Every row comes from one small tree of marks. Brackets hold a mark, then the marks that hang from it, in the order of their numbers. Every link used is in the known rows. Which tree was each row made from?
Known rows
(Z_998 (Z_535 Z_422 Z_462 (Z_674 Z_371) Z_726 Z_906)): [0.54,1.92,1.71,-0.34,-1.19,0.58,-4.16,-2.11,1.96,0.19,-0.61,2.57,-3.12,1.28,2.89,-0.11,0.17,-0.23,1.34,-0.13,-1.43,0.05,1.12,2.19,1.25,-0.39,2.12,2.91,0.51,-0.21]
(Z_638 (Z_726 (Z_535 Z_674))): [1.05,-0.40,-0.90,0.17,-1.44,0.35,-1.28,-0.82,1.19,0.93,1.14,1.99,-1.75,0.54,0.44,-1.18,0.57,-1.12,0.85,-0.54,-2.27,0.86,-1.16,0.48,0.44,0.02,0.76,-0.79,0.35,-1.10]
(Z_726 (Z_535 Z_422) Z_755): [0.24,-0.15,-0.05,-0.44,-1.08,-0.61,-1.85,-1.65,0.89,-0.42,2.01,1.94,-2.95,1.24,0.58,-0.88,0.54,-0.87,0.66,0.07,-2.34,0.72,-0.75,0.40,-0.06,-0.12,0.85,-1.14,0.69,-1.35]
(Z_906 (Z_535 (Z_462 Z_884) (Z_726 Z_638))): [-0.73,0.53,-1.91,0.57,-2.60,0.01,-0.43,-1.32,-0.07,0.19,1.71,2.93,-3.39,0.52,0.90,0.71,0.25,-0.28,1.53,1.55,-2.51,0.45,-0.84,1.37,1.51,0.75,0.31,2.91,0.20,-1.19]
(Z_998 Z_371 (Z_535 Z_674 (Z_726 Z_755) Z_906)): [0.04,0.21,-0.68,0.25,-1.54,0.15,-1.89,-2.03,1.68,1.39,-0.66,0.78,-2.61,2.83,1.73,0.61,0.23,-0.70,1.25,0.27,-2.33,1.67,0.18,0.12,1.06,-0.71,1.61,1.50,-0.02,-1.26]
(Z_884 (Z_462 (Z_535 Z_726 Z_906))): [1.14,-0.12,-0.61,0.49,-1.13,0.24,-0.95,-2.06,-0.25,0.83,0.74,1.28,-1.66,1.51,0.22,0.49,-0.67,-0.96,1.05,0.71,-1.69,0.49,-0.03,-0.13,0.85,-0.31,0.15,-0.09,-0.75,-1.98]
(Z_462 (Z_535 Z_422 (Z_726 Z_638) Z_906) Z_884): [-0.33,-0.08,0.14,-0.10,-2.53,0.74,-2.44,-1.48,-0.95,-0.84,0.51,2.43,-3.18,1.48,0.62,0.90,-0.25,-0.23,0.99,1.60,-2.87,1.14,0.01,1.16,1.20,0.90,0.55,2.81,0.40,-1.55]
(Z_412 (Z_535 Z_422 Z_462 Z_906 (Z_998 Z_371))): [-0.86,0.30,2.57,-1.14,-1.36,-0.19,-5.54,-2.14,3.52,-1.12,0.53,1.07,-1.63,1.76,2.59,-1.08,1.05,-0.67,1.33,0.35,-2.05,-0.62,0.63,2.30,0.47,0.64,1.33,0.52,1.30,-0.08]
(Z_638 (Z_726 (Z_535 Z_422 Z_674) Z_755)): [0.53,-0.91,0.21,-0.44,-1.47,0.00,-3.13,-1.16,1.55,0.03,1.57,3.25,-3.42,1.14,0.97,-1.47,0.47,-0.91,0.87,-0.35,-2.66,1.00,-1.32,1.09,0.15,-0.27,1.36,-1.55,0.66,-1.12]
(Z_535 Z_462 Z_674 Z_906 Z_998): [0.15,0.31,1.84,0.10,-1.52,0.51,-3.76,-1.27,1.88,0.82,0.09,2.93,-1.21,1.25,2.16,-0.92,0.35,-0.33,1.61,-0.48,-1.91,0.04,0.65,2.60,0.69,-0.40,1.15,1.94,0.40,-0.55]
(Z_371 (Z_998 Z_535)): [0.95,0.41,-1.50,1.15,-0.99,0.09,0.96,-0.27,-0.75,1.55,0.77,0.92,-0.60,1.23,0.89,-0.37,0.96,-0.64,-0.04,-0.30,-1.73,1.15,-0.34,-0.25,0.29,0.70,0.23,-0.35,0.86,0.04]
(Z_535 Z_422 Z_462 Z_674 (Z_726 Z_638) Z_906 Z_998): [-1.45,0.38,2.99,-0.45,-0.89,0.25,-5.56,-1.69,2.58,0.08,0.50,5.24,-3.67,2.22,2.97,-0.33,-0.26,-0.12,2.03,0.25,-2.71,0.25,1.03,3.53,0.98,-0.64,2.14,4.34,0.92,-0.14]
(Z_674 (Z_371 (Z_998 (Z_535 Z_462)))): [0.56,1.71,-1.14,0.60,-1.51,-0.26,-0.46,-0.63,-0.66,0.90,0.64,0.86,-1.06,0.41,1.55,-0.91,1.20,-0.29,0.24,-0.36,-0.95,0.76,-0.24,0.92,0.56,0.83,0.74,0.20,0.90,0.30]
(Z_755 (Z_726 (Z_535 Z_422 Z_462 Z_906 Z_998) Z_638)): [-0.67,0.68,2.16,-1.15,-0.96,-0.18,-6.00,-2.04,1.86,-0.61,1.80,3.32,-3.99,2.37,2.38,-0.67,0.85,-0.04,1.67,0.57,-3.03,-0.03,0.67,2.24,-0.03,0.50,1.82,2.05,1.80,-1.64]
(Z_638 (Z_726 (Z_535 Z_422 Z_906) Z_755)): [0.52,-0.42,-0.22,-0.65,-1.73,-0.34,-3.23,-1.76,0.80,0.11,2.07,1.01,-3.42,1.60,0.93,-1.37,0.24,-0.81,0.84,0.28,-3.13,1.31,-0.50,0.61,0.07,-0.04,1.37,-2.48,1.16,-1.80]
(Z_726 (Z_535 Z_462) Z_638 Z_755): [-1.39,0.52,-1.41,-0.25,-1.54,-1.01,-1.79,-1.37,0.42,-0.19,2.67,2.58,-3.07,1.71,0.61,-0.88,0.52,-0.44,1.23,0.16,-2.67,1.83,-0.92,0.79,0.13,-0.12,0.85,0.15,0.33,-1.57]
(Z_674 Z_371 (Z_535 (Z_462 Z_884) Z_906)): [0.43,2.88,0.23,-0.03,-3.46,0.57,-0.70,-0.84,-1.27,-0.87,0.20,0.18,-0.95,0.89,1.30,-0.34,1.19,0.26,0.97,0.73,-0.77,-0.17,0.42,1.90,1.09,0.94,0.45,0.61,0.59,-0.61]
(Z_638 (Z_726 (Z_535 Z_422 Z_462 (Z_674 (Z_371 Z_998))) Z_755)): [0.06,0.04,0.68,-0.23,-1.91,-0.73,-4.23,-0.94,1.02,0.13,1.80,3.18,-3.49,0.71,1.91,-2.33,0.74,-0.26,0.90,-0.62,-1.82,0.53,-1.28,2.63,0.38,0.43,1.88,-1.83,1.07,-0.06]
(Z_884 (Z_462 Z_535)): [1.05,-0.57,-0.96,0.40,-1.11,0.41,0.31,-1.11,-0.81,0.56,1.01,1.67,-0.45,0.57,-0.29,-0.07,0.00,-1.01,0.33,0.36,-1.18,0.46,-1.09,-0.53,0.24,0.18,-0.43,-1.64,-0.64,-1.58]
(Z_371 Z_998): [0.19,0.20,-1.09,1.22,-1.31,-0.31,0.55,-0.32,-0.82,1.32,1.49,0.67,-0.46,0.38,0.06,-0.70,0.77,-0.74,-0.05,-0.14,-1.85,0.53,-0.51,0.21,0.41,0.43,0.00,0.05,0.68,0.04]
(Z_998 Z_371 Z_535): [0.21,0.47,-1.75,0.28,-1.02,0.22,0.59,-1.15,0.88,0.88,-0.19,-0.37,-0.60,1.20,0.89,0.35,1.04,-1.15,0.11,0.37,-1.62,1.25,-0.46,-1.05,0.45,0.40,0.54,-0.01,0.55,-0.66]
(Z_884 (Z_462 (Z_535 (Z_674 Z_371) Z_726))): [1.17,0.36,-0.07,0.23,-1.33,0.45,-0.85,-1.52,-0.37,0.47,0.06,2.25,-1.80,0.58,0.19,0.13,-0.27,-0.85,0.97,0.07,-0.65,-0.03,-0.90,0.60,1.19,-0.53,0.45,0.35,-1.26,-1.12]
(Z_535 Z_422 Z_462 (Z_726 Z_638 Z_755) Z_906 (Z_998 Z_371)): [-2.62,0.17,1.43,-0.94,-1.19,-0.80,-5.19,-2.50,2.07,-0.30,1.03,2.72,-4.20,2.99,2.58,-0.12,0.05,-0.36,1.71,1.24,-2.96,1.27,0.41,2.57,0.71,-0.34,2.34,2.39,1.05,-0.86]
(Z_638 Z_726): [0.23,0.26,-1.60,0.37,-1.72,0.31,0.06,-0.61,-0.89,1.07,1.42,0.05,-1.14,0.11,-0.09,-0.78,0.77,-1.10,0.00,0.15,-2.29,1.14,-0.98,-0.18,0.33,0.10,0.33,-0.47,0.62,-0.65]
(Z_638 (Z_726 (Z_535 Z_906) Z_755)): [0.70,-0.11,-1.49,-0.31,-2.07,-0.40,-1.87,-1.58,0.02,0.95,2.16,0.09,-2.84,1.64,0.30,-1.24,0.27,-0.83,0.92,0.15,-3.04,1.92,-0.77,0.00,0.23,-0.18,0.91,-2.34,0.75,-2.10]
(Z_462 (Z_535 Z_674 (Z_726 Z_638) Z_906 (Z_998 Z_371)) Z_884): [-0.44,-0.77,0.59,-0.25,-2.65,0.96,-3.11,-1.33,0.65,-0.15,-1.02,2.70,-2.33,2.35,1.45,0.94,0.04,-0.39,1.73,1.31,-2.65,1.34,-0.35,1.84,1.46,0.82,0.98,3.14,0.17,-1.39]
(Z_412 (Z_535 (Z_462 Z_884) (Z_674 Z_371) Z_726 Z_906)): [-0.14,2.17,1.04,-0.11,-2.93,0.39,-3.56,-1.40,0.88,-0.63,0.19,1.16,-2.27,1.10,1.44,-0.41,0.71,0.00,1.82,0.19,-1.83,-0.84,0.17,2.54,1.89,0.40,0.76,2.56,0.22,-0.47]

Which tree is each row?
[1.09,-1.05,1.83,0.03,-0.88,1.06,-3.09,-1.41,1.32,0.19,-0.02,3.54,-1.21,1.32,0.92,-0.18,-0.50,-0.62,1.01,0.19,-1.45,-0.11,-0.02,1.03,0.57,-0.22,0.54,-0.54,-0.26,-1.47] : (Z_884 (Z_462 (Z_535 Z_422 Z_674 Z_906)))
[1.27,-0.23,1.82,0.40,-1.15,0.33,-3.24,-1.51,0.32,0.49,0.02,3.11,-2.09,1.18,1.23,-0.32,-0.53,-0.35,1.08,0.18,-1.00,-0.57,0.02,1.87,1.18,-0.01,1.16,0.16,-0.08,-0.50] : (Z_884 (Z_462 (Z_535 Z_422 (Z_674 (Z_371 Z_998)) Z_726 Z_906)))
[0.79,-1.35,2.53,-0.56,-1.54,0.72,-5.01,-2.35,2.71,-0.28,-1.15,2.59,-2.40,1.80,2.19,0.33,-0.06,-0.84,1.47,0.42,-1.93,0.17,0.47,2.01,1.01,-0.11,1.73,2.32,0.07,-0.88] : (Z_462 (Z_535 Z_422 Z_674 Z_726 Z_906 (Z_998 Z_371)))
[-1.40,1.05,0.04,-0.31,-1.99,0.08,-3.00,-1.68,0.00,-0.29,0.94,3.11,-4.46,3.00,2.34,0.53,0.10,0.17,1.37,1.42,-3.20,1.78,0.35,1.74,1.01,0.71,1.41,2.23,1.24,-1.22] : (Z_998 (Z_535 Z_422 (Z_462 Z_884) (Z_726 Z_638 Z_755) Z_906))
[0.23,-1.27,-0.29,-0.69,-1.62,-0.18,-2.90,-1.29,2.15,0.68,0.83,1.96,-2.64,2.02,1.53,-1.34,0.86,-1.17,1.30,-0.15,-2.50,1.53,-1.60,1.09,0.18,0.01,1.49,-2.36,0.55,-1.19] : (Z_638 (Z_726 (Z_535 Z_674 (Z_998 Z_371)) Z_755))
[1.46,-0.70,1.83,-0.69,-1.72,0.79,-3.81,-1.64,0.70,-0.37,0.21,2.12,-1.82,1.10,1.49,-0.61,0.11,-0.62,0.77,0.26,-2.07,0.51,0.35,1.33,0.13,0.30,0.76,0.52,0.55,-1.07] : (Z_462 (Z_535 Z_422 Z_906 Z_998))
[0.98,-0.40,0.98,-0.33,-1.46,-0.04,-3.47,-1.63,1.76,0.73,1.02,2.85,-2.57,2.56,1.63,-1.20,0.15,-0.48,1.77,-0.64,-2.56,0.85,-0.17,1.54,0.32,-0.75,1.21,-0.53,0.36,-1.61] : (Z_726 (Z_535 Z_674 Z_906 Z_998) Z_755)
[1.22,-0.58,1.32,0.27,-2.67,1.33,-3.23,-1.49,0.46,-0.57,-0.64,2.83,-2.44,1.14,1.10,0.71,-0.21,-0.37,1.22,0.76,-2.35,-0.02,0.08,1.71,1.40,0.43,0.69,2.63,-0.08,-1.28] : (Z_462 (Z_535 Z_422 Z_674 Z_726 Z_906) Z_884)
[-1.15,0.99,-1.27,0.70,-1.46,-0.81,-2.01,-1.34,-0.23,1.36,1.66,2.28,-3.53,3.14,2.02,-0.23,0.05,0.11,1.25,0.28,-2.89,2.44,0.40,1.22,0.70,-0.11,1.47,1.74,0.75,-0.67] : (Z_371 (Z_998 (Z_535 Z_462 (Z_726 Z_638 Z_755) Z_906)))
[0.44,-1.53,1.39,-0.71,-0.53,0.34,-2.34,-1.76,1.37,-0.38,-0.11,2.60,-1.27,1.21,1.39,-0.04,0.37,-1.16,0.64,0.88,-1.16,0.03,-0.87,0.64,0.06,0.63,0.48,-2.03,0.40,-0.99] : (Z_884 (Z_462 (Z_535 Z_422 (Z_998 Z_371))))
[-1.81,1.02,0.03,-0.29,-1.68,0.23,-2.92,-1.88,1.46,-0.49,-0.35,1.98,-3.21,2.56,2.55,1.34,0.51,-0.27,1.23,1.90,-2.69,1.15,0.51,1.42,1.42,1.36,1.59,2.66,1.61,-0.95] : (Z_998 Z_371 (Z_535 Z_422 (Z_462 Z_884) (Z_726 Z_638) Z_906))
[0.60,-0.24,0.87,0.45,-1.50,0.29,-3.26,-2.00,2.89,0.29,0.82,4.41,-3.52,-0.20,2.13,0.04,0.01,-0.65,1.64,0.13,-1.73,-0.99,-0.05,2.15,1.20,-0.58,1.44,3.17,-0.13,-0.39] : (Z_906 (Z_535 Z_422 Z_462 Z_674 Z_726))
[-1.66,0.74,-1.67,0.28,-1.46,-0.65,-0.08,-1.27,-1.12,0.67,2.25,1.61,-3.43,1.83,0.04,0.01,0.13,-0.67,0.76,0.64,-2.92,1.91,-0.71,0.13,0.65,-0.87,0.73,2.14,-0.04,-1.09] : (Z_535 (Z_726 Z_638 Z_755))
[0.85,-0.21,0.80,0.86,-0.64,0.66,-1.52,-0.28,1.35,0.91,0.00,3.51,-1.23,1.10,1.79,-0.45,0.74,-0.46,0.23,-0.67,-1.66,0.46,-0.07,0.99,0.41,0.32,0.92,0.74,1.10,0.66] : (Z_371 (Z_998 (Z_535 Z_422 Z_674)))
[0.51,2.52,-0.23,0.75,-2.37,-0.72,-0.04,-0.98,-0.82,0.05,1.19,0.99,-1.79,0.71,1.45,-0.52,1.07,-0.10,0.76,-0.16,-0.52,-0.18,0.22,1.98,0.94,0.26,1.03,1.77,0.01,0.75] : (Z_674 (Z_371 Z_998) (Z_535 Z_462 Z_726))
[0.62,0.79,-0.52,0.30,-2.30,0.04,-2.03,-1.49,0.72,-0.16,1.05,0.98,-1.54,1.12,0.96,-0.32,0.63,-0.42,1.37,0.60,-2.28,0.24,-0.09,1.41,0.92,1.16,0.26,-0.35,0.89,-1.89] : (Z_726 (Z_535 (Z_462 Z_884) Z_906))
[-0.82,-0.28,2.20,-0.55,-1.34,0.40,-4.14,-0.81,2.23,-1.16,0.72,6.17,-3.23,1.74,2.35,-0.65,0.69,-0.06,1.79,0.42,-2.47,0.04,-0.54,3.38,0.64,1.12,1.19,1.45,1.46,-0.60] : (Z_726 (Z_535 Z_422 (Z_462 Z_884) Z_674 Z_998) Z_638)
[0.67,-0.38,-0.62,0.19,-1.44,-0.26,-1.17,-1.20,0.96,0.58,1.38,2.37,-2.27,1.50,0.33,-0.89,0.43,-0.78,1.10,-0.65,-2.17,0.84,-1.00,0.47,0.35,-0.57,0.71,-0.63,-0.29,-1.50] : (Z_726 (Z_535 Z_674) Z_755)
[0.40,1.00,0.67,0.04,-1.85,0.91,-2.43,-1.30,0.53,-0.37,-0.08,1.82,-1.88,1.28,2.21,0.12,0.75,-0.08,0.77,0.92,-2.07,0.47,0.59,1.37,0.81,1.34,0.73,0.69,1.63,-0.90] : (Z_998 (Z_535 Z_422 (Z_462 Z_884) Z_906))
[0.32,-0.53,1.15,-1.01,-2.48,-0.01,-4.89,-1.60,1.09,-0.66,1.58,2.87,-3.87,1.96,2.53,-1.53,0.58,-0.27,1.61,0.80,-3.26,1.00,-0.58,2.82,0.32,1.33,1.40,-2.32,1.95,-1.67] : (Z_638 (Z_726 (Z_535 Z_422 (Z_462 Z_884) Z_906 Z_998) Z_755))
[-0.80,2.01,0.44,0.03,-1.07,-0.36,-3.23,-1.44,0.34,0.36,0.85,2.38,-3.35,1.86,2.50,-0.25,0.26,0.16,0.97,0.49,-2.01,1.05,0.91,2.17,1.05,0.57,1.99,2.69,1.52,0.27] : (Z_674 (Z_371 (Z_998 (Z_535 Z_422 Z_462 (Z_726 Z_638) Z_906))))
[-1.19,-0.88,-0.08,-0.81,-1.35,-0.57,-2.83,-2.19,1.84,0.01,1.51,3.17,-4.86,1.89,1.78,0.17,0.18,-0.76,1.52,1.36,-2.89,0.99,-0.89,1.35,0.73,-0.35,1.75,1.47,0.72,-0.84] : (Z_906 (Z_535 Z_422 (Z_726 Z_638 Z_755) (Z_998 Z_371)))
[-0.69,0.23,0.99,-0.23,-1.32,0.06,-4.53,-2.49,3.07,0.37,-0.77,2.53,-3.45,2.69,3.09,0.37,0.24,-0.47,1.55,0.46,-2.15,0.88,0.67,1.63,0.97,-0.53,2.32,1.95,0.33,-0.82] : (Z_998 Z_371 (Z_535 Z_422 Z_462 Z_674 (Z_726 Z_755) Z_906))
[1.11,-0.25,1.03,0.43,-1.88,0.24,-2.61,-1.07,0.01,0.00,0.14,2.80,-2.26,-0.12,1.09,-0.45,0.23,-0.49,0.44,-0.29,-1.11,-0.11,-0.46,1.78,1.03,0.17,1.10,2.05,-0.24,0.36] : (Z_462 (Z_535 Z_422 (Z_674 (Z_371 Z_998)) Z_726))
[0.72,0.66,1.81,-0.22,-1.49,0.28,-3.83,-1.58,2.39,0.36,0.65,2.28,-2.23,2.21,1.76,-0.70,0.18,-0.61,1.83,-0.61,-2.57,-0.26,0.58,2.02,1.00,-0.75,1.03,2.40,0.20,-0.25] : (Z_412 (Z_535 Z_674 Z_726 Z_906 Z_998))
[0.79,-0.70,-0.79,-0.13,-1.61,0.15,-0.88,-1.55,1.65,0.81,0.61,0.99,-1.49,0.41,1.13,-0.07,0.78,-1.11,1.09,0.69,-1.74,0.10,-0.86,0.35,0.57,0.16,0.61,-0.21,0.50,-0.85] : (Z_906 (Z_535 (Z_998 Z_371)))
[-0.23,-0.85,0.50,-0.41,-2.57,-0.27,-3.23,-2.30,1.88,-0.45,0.57,2.96,-4.30,1.30,2.71,0.36,0.67,-0.54,1.77,1.69,-2.32,-0.24,-0.95,2.43,1.19,0.84,1.39,0.63,0.88,-1.02] : (Z_906 (Z_535 Z_422 (Z_462 Z_884) (Z_726 Z_755) (Z_998 Z_371)))
[1.05,-1.02,1.69,-0.73,-0.97,-0.02,-3.76,-2.44,0.40,0.00,1.05,3.45,-3.58,2.60,1.72,-0.25,-0.81,-0.65,1.46,0.74,-2.31,0.60,-0.05,1.36,0.33,-0.53,1.02,-1.25,0.00,-1.71] : (Z_884 (Z_462 (Z_535 Z_422 (Z_726 Z_755) Z_906 Z_998)))
[-0.08,0.53,1.78,-0.27,-1.44,0.21,-3.72,-0.98,2.42,-0.20,0.82,3.20,-1.35,1.14,2.00,-1.51,1.07,-0.49,1.50,-0.89,-1.83,-0.48,-0.25,2.55,0.46,-0.11,0.66,1.47,0.10,0.23] : (Z_412 (Z_535 Z_462 Z_674 Z_998))
[0.39,1.32,-1.21,0.56,-1.08,0.01,-0.55,-1.74,0.73,0.76,0.62,1.53,-2.33,0.92,1.78,0.35,0.55,-0.85,0.83,0.08,-1.82,0.94,0.19,0.43,0.74,0.02,0.89,2.06,0.04,-0.62] : (Z_998 (Z_535 Z_462 Z_726))
[-1.09,0.59,0.72,-0.49,-1.04,-0.40,-4.01,-1.88,2.15,-0.57,1.91,2.94,-2.97,1.55,1.39,-0.72,0.13,-0.32,1.34,0.57,-2.62,0.71,0.53,1.74,0.37,0.40,1.44,1.11,1.37,-1.35] : (Z_726 (Z_535 Z_422 Z_462 Z_906) Z_638)
